(in the rows, 128 means zero)
Known rows, with every step that occurs
dotudip/zotup/bofe/viku/sare/tufo/popu: [116 110 176 124 144 134  98 137 167 143 156 101 180  98 131 105 185  70
 156 106 144 128 137 153 140 122  95  78  95 162  94  84  97 129  91 140
 132 132 101 141  65]
sare/tufo/popu/viku/bofe/ramalu/kisad/fiki: [135  78 143 150 157 102 118 131 167 154 105  82 163 149 118  77 142  51
 177 133 167  86 113 126 109 129 143 198 110 148 141  53 163 119 130 107
 107  83 127 122 154]
nolo/ramalu/bofe/zotup/vige: [115 120 133 190 206 143 106 193 130 136 108 185 168 130  91  68 136 160
 111 157 143 164 124 127 102 137 129 176 124 118 123  84 137 174  92 109
 170 130 132 143  92]
vige/ramalu/bofe: [113 141 120 156 145 140 126 194 147 130  95  84 167 146 167  47 147 122
 181 118 155 162 136 163 123 134 156  83 150 130 129 104 157 149 136 128
 134 106 117 102 140]
vige/ramalu/bofe/viku/sare: [142 104 107 144 182 220 103 185 174 141 140 141 139  99 144  88 158 114
 172 103 129 188 143 150 124 122  99  71 115 113 107 119 122 152 133 163
 131 137 136 148 148]
fiki/nolo/ramalu/vige/zotup/dotudip: [139 147 167 135 192 119  88 128 118 132  82 160 149 155  81  78 110 154
 142 152 163 146 144 137  77 118 158 101 126 163 106  86 182 157 111 164
 109 142 147 140  63]
popu/tufo/sare: [138  88 197 100 139 182  83 171 145 133 150  63 133 140 150 113 172  58
 154 127 124 126 153 132 139 125 103  75  98 136 134 103 140  81 121 170
 145 132 103 138 141]
fiki/nolo/ramalu/bofe/viku/sare: [157  98  90 136 178 214  92 182 174 137 159 149 131  90 134  71 159 118
 160  96 119 193 137 154 116 123  85  79 106 135  96 119 114 157 142 158
 135 158 146 139 156]
bofe/zotup/vige/ramalu/kisad: [144  97 137 200 185 138 157 181 123 119  75 161 146 177  78  61 113 124
 158 159 168 121 146 110  75 132 184 155 149 108 128  52 173 154 121  86
 109 119 120 115 128]
dotudip/zotup/vige: [107 123 179 205 192 161 105 159 138 118  98 166 141 130  88  98 119 181
 115 143 125 128 102 100  84 130  83 150 120 128 142  95 131 143  74 140
 157 142 126 184  38]
fiki/nolo/ramalu/bofe: [135 129  93 144 147 139 103 188 145 125 124 103 156 125 149  26 153 125
 157 113 134 170 122 169 113 137 125 100 135 167 113 106 136 161 156 119
 147 138 139  87 157]
vige/zotup/bofe/viku/popu: [114  79 130 169 154 164 125 169 185 166 129 169 144 113 134  68 160 131
 122 144 126 157 135 201 100 105  89 155 141 160  94  97 128 166  91 182
 137 106 125 139 108]
sare/viku/bofe/zotup/vige: [103 103 152 198 198 103  93 162 138 128 118 196 168 141  87  97 128 172
  95 152 149 143 133 120  96 120 119 197 109 123 111  85 129 164  69 131
 169 134 143 171  70]
popu/tufo/sare/viku/bofe/zotup/dotudip: [117 120 189 164 184  99  63 154 146 139 136 149 203 131 123 101 131 105
 122 145 180 138 154 134 107 112 164 102 103 148  77  91 151 129 104 185
 128 127 127 158  78]
kisad/ramalu/nolo/fiki: [137 105 136 130 191 130  96 125 130 110 139 122 182 114 120  85 106 105
 186 111 116 139 170  87 118 112 148 136 164 153 137  52 170 114 155 140
 130 100 152  56 162]
viku/bofe/zotup: [109 106 147 137 163  92 119 166 152 142 150 176 177 123 146 109 112 124
 118 152 147 152 174 164 114 107 154 165 115 127 108 107 135 165 100 161
 164 103 129 120  82]
viku/popu/tufo: [114  78 167 158 120  90  96 132 167 160 150  78 115 140 130 128 151 108
 147 115 115 118 139 166 125 119  98  89 125 159 115 100 154  95 118 152
 119 109 112 129 142]
nolo/ramalu/bofe: [118 128 110 149 166 152 104 187 149 130 115  93 170 112 150  48 162 118
 155 135 141 170 125 165 125 136 122 102 142 151 129 104 121 162 161 120
 151 124 136  94 165]
vige/ramalu/bofe/zotup: [117 130 131 135 163 136 128 207 140 155 112 169 191 129 167  78 120 109
 162 172 156 161 157 169 114 123 189 158 140 122 113 102 172 160 115 131
 144  84 106  85 100]
ramalu/vige: [135 106 150 113 159 119  54 134 121 129 107 123 128 159  88  82 141 148
 155 195 141 151 143 120 101 123 129 134 121 122 132 123 141 158 107  92
 171 114 139 125 135]
bofe/zotup/vige/ramalu: [116 134 155 188 202 148 158 194 142 129  84 186 144 171  95 107 115 148
 141 122 135 142 158 123  95 139 151 149 122 122 130  62 167 144 106 137
 121 109  97 133  83]
vige/ramalu/nolo/fiki: [143 120 143 140 185 133 107 144 129  88 123 139 181 129 118  82  94 100
 201 101 122 124 177  97 112 113 154 118 161 138 134  46 167 109 155 125
 112 110 148  64 143]
zotup/bofe/ramalu/nolo: [155 123 117 123 161 165 107 199 131 116 155 155 169 162 125  44 126 105
 166 124 183 167 146 148 108 164 164 167 144 156  92  92 148 134 133 131
 127 129 113  90 165]
viku/bofe/zotup/vige/ramalu/nolo/fiki: [130 122 155 158 202 106 109 158 132  88 131 170 194 137 111  73  86 125
 176  96 128 135 188  97 109 118 153 134 157 129 122  33 162 128 136 125
 134 116 154  73 123]
tufo/sare: [145  91 176 101 149 221  96 176 145 127 135 103 141 129 148  87 167  65
 141 136 128 138 153 129 133 109 110  90 107 129 141  96 131 116 114 169
 154 132 114 140 124]
fiki/nolo/ramalu/bofe/zotup: [131 121 111 129 164 136 111 202 139 150 134 181 184 114 154  62 124 112
 144 166 142 168 148 173 108 124 167 169 129 149 103 102 157 169 128 124
 152 108 120  74 111]
fiki/nolo/ramalu/bofe/viku: [141  96  66 159 184 191 100 206 161 135 142 137 169 101 137  47 160 103
 163 144 120 171 115 176  91 141 106 161 111 163  83 128 104 153 143 136
 149 126 132 102 180]
nolo/ramalu/vige/zotup/bofe/viku/popu: [114  83 136 163 173 158 112 180 185 167 124 187 140 124 116  64 165 141
 120 157 122 168 143 196  92 115  82 157 137 167  90  86 121 181 106 163
 149 110 130 123 129]
kisad/ramalu/vige/zotup/bofe: [ 95 146 167 106 169 103 108 140 124 131  74 118 152 156 132  62 150 191
 140 169 175 176 146 153 116 132 137 158 152 150 138 125 163 180  96 176
 148 111 121 134  75]
tufo/popu/viku/bofe: [ 98  75 161 135 135  57  98 150 179 122 151  86 178 155 140 125 151 114
 145 107 131 133 135 148 125  92  77 121  90 168 114  96  97 153 102 165
 138 138 144 137 126]
tufo/sare/viku/bofe: [105  89 167 144 148 107  69 145 171 113 144 109 168 139 152  96 163 119
 118 122 150 130 151 147 122  98  97 126  99 157 106  97 105 135 110 178
 162 138 154 153 125]
ramalu/vige/zotup/dotudip: [127 144 178 138 190 123  83 118 115 137  75 142 157 149  87  90 112 150
 146 171 174 142 141 132  85 110 166 101 135 141 117  97 180 152  96 165
 114 127 145 156  56]
viku/bofe/ramalu: [123 107 120 162 178 106 133 182 157 159 131 146 136 143 142 108 139 122
 115 110 165 150 150 178 128 140 141 174 102 153 100  88 125 136 135 161
 156 118 108 124 171]
vige/zotup/bofe: [101 144 157 122 156 119 124 141 127 114  82 117 160 134 146  67 144 172
 138 149 174 155 137 166 122 120 133 147 148 146 140 131 150 165  96 188
 127 125 118 154  51]
ramalu/vige/zotup/bofe/viku/sare/tufo: [108 123 142 138 164 169  70 101 145 141 134 111 162 112 113 110 164 118
 153 148 157 166 163 158 112 137 128 107 126 140  95 113 118 116 101 139
 143 144 134 152 115]
sare/tufo/popu/viku/bofe: [ 89  81 162 142 130  54  93 134 178 124 155  72 188 154 137 130 158 106
 144 106 137 130 141 153 124  98  86 118  93 174 106  90  93 137  98 157
 138 140 141 135 127]

Rows
[148 112 120 114 193 196  91 168 162 130 136 180 121 111 115  76 155 155
 149 117 132 196 150 150 109 127  80 106 106 139  98 120 122 175 126 173
 134 161 142 152 121]
fiki/nolo/ramalu/vige/zotup/bofe/viku/sare
[118 107 179  79 175  95 111 156 132 168  74 165 137 177 124 127 126 143
 159 190 153 137 145 171 102 108 132 206 114 160 125  79 173 159  91 146
 141 113 135 103 100]
tufo/popu/viku/bofe/ramalu/vige/zotup
[161 104 116 157 137  90 131 149 148 114 120 149 124 174 104  18  95 128
 154  79 139 114 131 125  75 131 153 162 111 148 119  73 196 148 106 122
 114 121 141 125  83]
viku/bofe/zotup/vige/ramalu/kisad/fiki/nolo
[150  92 109 180 169 128 134 178 122 133  87 130 147 151 109  41 142 111
 148 172 203 132 126 145 102 143 186 186 146 131 110  83 153 151 140 101
 122 125 108 114 176]
zotup/bofe/ramalu/kisad
[108  82 162 156 140 104 104 150 169 163 140  97 130 134 135 117 155 120
 150 130 121 130 136 187 114 127  93 128 125 165  99 111 148 108 108 175
 120 109 110 134 131]
vige/zotup/bofe/viku/popu/tufo
[122 106 151 107 177 116  75 135 133 158 107 112 124 168  95  93 151 154
 150 183 134 174 151 108 104 132 136 146 127 143 136 109 162 162 120 120
 174  90 129  98 166]
kisad/ramalu/vige
[130  91 154 119 143 138 100 126 162 153 162  95 167 101 118 118 186  49
 159 101 135 123 145 151 142 116 104  77  88 156  98  77 102 121  97 124
 127 129 112 133  97]
bofe/viku/sare/tufo/popu
[125 135 192 136 200 122  69 143 129 148  77 161 168 159 107  89 131 138
 133 169 190 142 147 143  92 114 162 127 116 155  94  77 173 144  99 180
 127 134 143 154  81]
tufo/sare/viku/bofe/ramalu/vige/zotup/dotudip
[103  87 177 144 143  88  62 142 172 117 149  91 164 145 154 109 166 116
 125 116 147 124 151 147 127 106  95 119  94 160 103 100 109 118 116 179
 157 137 149 153 134]
popu/tufo/sare/viku/bofe
[172  93  97 143 124  94 120 138 150 124 129 122 114 160 119  21 109 108
 156  82 144 111 121 141  87 132 149 166 107 162 116  87 188 135 124 126
 115 122 138 120 122]
viku/bofe/ramalu/kisad/fiki/nolo
[108  82 150 191 150 110 106 176 176 163 139  96 132 148 125 102 160 118
 156 111 117 136 129 172 109 141  92 106 123 153  94  92 145 105 113 144
 130 110 109 130 158]
zotup/vige/ramalu/bofe/viku/popu/tufo
[151 115 132 112 172 120  64 152 129 121 117 155 113 165  73  65 138 152
 146 165 120 161 149 130  87 138 112 133 108 164 116  99 137 169 140  92
 161 136 142  94 154]
fiki/nolo/ramalu/vige
[110  64 155 122 128 117  80 132 159 146 130  75 195 148 118 161 170  60
 186 164 125 106 108 132 118  91  97 158  91 191 115  86 121 105  96 128
  99 131 114 114 133]
sare/tufo/popu/viku
[119  75 111 187 150 174 124 197 194 173 136 154 148 118 144  59 163 107
 144 128 116 159 136 199 100 112 101 122 143 152  88  84 132 158 110 151
 142  95 125 113 151]
vige/ramalu/bofe/viku/popu
[ 98  94 142 164 149  71  74 125 169 113 136 114 166 137 140 107 149 146
 121 123 152 127 142 150 114  99 105 143 106 161 106 107 106 142 114 166
 151 131 159 153 120]
sare/viku/bofe
[126 100 166 112 131 120 101 113 156 150 156  81 160 110 118 121 182  55
 155  94 140 119 149 145 150 111 111  58  95 156 111  70 114 121  97 121
 123 132 112 134  86]
viku/sare/tufo/popu
[128  76 193 120 139 185  84 191 169 146 158  85 139 134 155  82 190  65
 141 123 123 142 151 160 136 125  81  81 105 145 108  97 126 100 110 185
 152 129  98 143 146]
zotup/bofe/viku/popu/tufo/sare
[102 151 146 185 165 146 124 207 146 122  83 112 168 148 150  44 138 155
 167 120 152 158 119 146 108 145 135  96 150 124 131  93 155 154 115 126
 148 117 118 124 101]
dotudip/zotup/vige/ramalu/bofe
[126  77 130 165 134 107  95 170 179 163 164  96 126 134 134  92 160 105
 154 108 104 138 131 187 107 136  87 108 117 181  83 103 140 106 133 147
 126 120 117 105 174]
fiki/nolo/ramalu/bofe/viku/popu/tufo
[140  72 155 104 150 169  84 147 173 145 145 119 141 121 125 150 164  97
 175 113 120 151 126 118 139  81  69  81  91 146 130  96 128 141 114 161
  99 155 133 151 122]
tufo/popu/viku/sare
[114 111 126 169 187 188 101 187 163 117 129 148 182  95 140  75 152 137
 148 170 141 156 113 158  91 138  92 180 114 149  94 151  95 151 104 180
 148 117 106 154  97]
dotudip/zotup/bofe/viku
[112 111 116 159 151 186  73 113 156 146 156  87 170  94 130 107 171  85
 159 126 147 160 151 159 120 135 128  85 123 138  93 113 109 102 116 131
 141 142 134 145 143]
ramalu/bofe/viku/sare/tufo
[153 114 105 138 169 151 122 161 150 115 136 154 118 134 100  84 135 123
 132  99 102 147 144 148  95 132 104 128 103 196 115  84 130 144 166 143
 117 150 129  95 142]
fiki/nolo/ramalu
[126 141 167 151 187 138 109 117 123 137  82 137 164 130 106 102 112 135
 143 145 170 133 136 139  93 104 166  97 134 148 121  95 178 139 102 191
  95 129 139 163  45]
vige/zotup/dotudip
[128 103  86 167 182 193 118 209 162 137 120 123 176 117 150  63 154 101
 181 147 134 165 124 172  98 139 128 149 122 135  94 126 119 144 129 142
 142 103 118 111 167]
vige/ramalu/bofe/viku
[172 102  94 140 124 107 117 142 140 121 115 120 119 156 118   7 118 113
 162  95 156 115 111 137  90 137 154 173 116 163 118  96 194 137 122 125
 107 122 125 123 113]
zotup/bofe/ramalu/kisad/fiki/nolo
[121 108 173  97 149 115  91 128 151 152 139 105 169 120 117 101 187  82
 160 124 153 137 149 159 137 122 108  92  99 155  97  81 113 143  82 124
 136 131 116 134  78]
ramalu/vige/zotup/bofe/viku/sare/tufo/popu
[136 129  96 139 149 139 102 180 153 127 122  93 156 123 151  20 151 115
 164 106 133 160 117 163 115 139 122 110 132 165 127 103 146 159 157 120
 141 123 141  92 151]
kisad/fiki/nolo/ramalu/bofe
[105 123 187 180 196 127 129 200 155 127  99 171 154 185 112 116 135 139
 138 113 141 134 165 125 103 140 134 142 105 135 113  54 161 124 106 153
 129 119 102 137  98]
popu/tufo/sare/viku/bofe/zotup/vige/ramalu
[123 105  88 186 195 192 115 213 158 135 114 134 173 123 131  56 156 118
 170 144 135 167 117 160  93 146 119 156 120 127  94 119 117 150 116 134
 149 112 121 127 159]
zotup/vige/ramalu/bofe/viku
[124  57 164 156 129 172  74 153 185 167 131 161 142 127 140  94 179  93
 119 155 123 118 133 164 113  77  89 137 126 174 104  63 145 129 103 164
 134 114 135 132 125]
tufo/sare/viku/popu
[116 153 159 100 166 101 104 143 130 113  77 132 144 157 123  37 140 181
 145 149 165 159 137 157 105 138 124 163 137 160 138 117 165 181 107 162
 134 125 130 137  62]
kisad/fiki/nolo/ramalu/vige/zotup/bofe
[123 102 157 121 143 126  97 130 160 145 159  88 175 103 121 101 196  62
 156  99 147 134 144 154 147 123 102  75  93 158  94  85  98 130  93 131
 129 134 106 143  90]
zotup/bofe/viku/sare/tufo/popu
[144 107 126 108 158 175 115 160 142 129 170 118 160 160 118  74 122 104
 174 113 139 171 158 110  99 143 153 131 153 166 120  85 168 130 137 150
 125 105 132  69 169]
kisad/ramalu/nolo
[126  83 126 158 161 148 112 179 181 161 131 192 131 132 116  47 159 146
 120 142 117 167 143 200  85 116  83 156 133 179  79  88 131 180 102 162
 144 118 133 116 122]
fiki/nolo/ramalu/vige/zotup/bofe/viku/popu
[124  56 153 112 136 123  90 154 161 143 124  93 180 149 121 154 162  76
 186 162 119 111 100 126 120  80  83 163  87 181 127  93 128 128 102 141
  96 127 117 116 130]
tufo/popu/viku
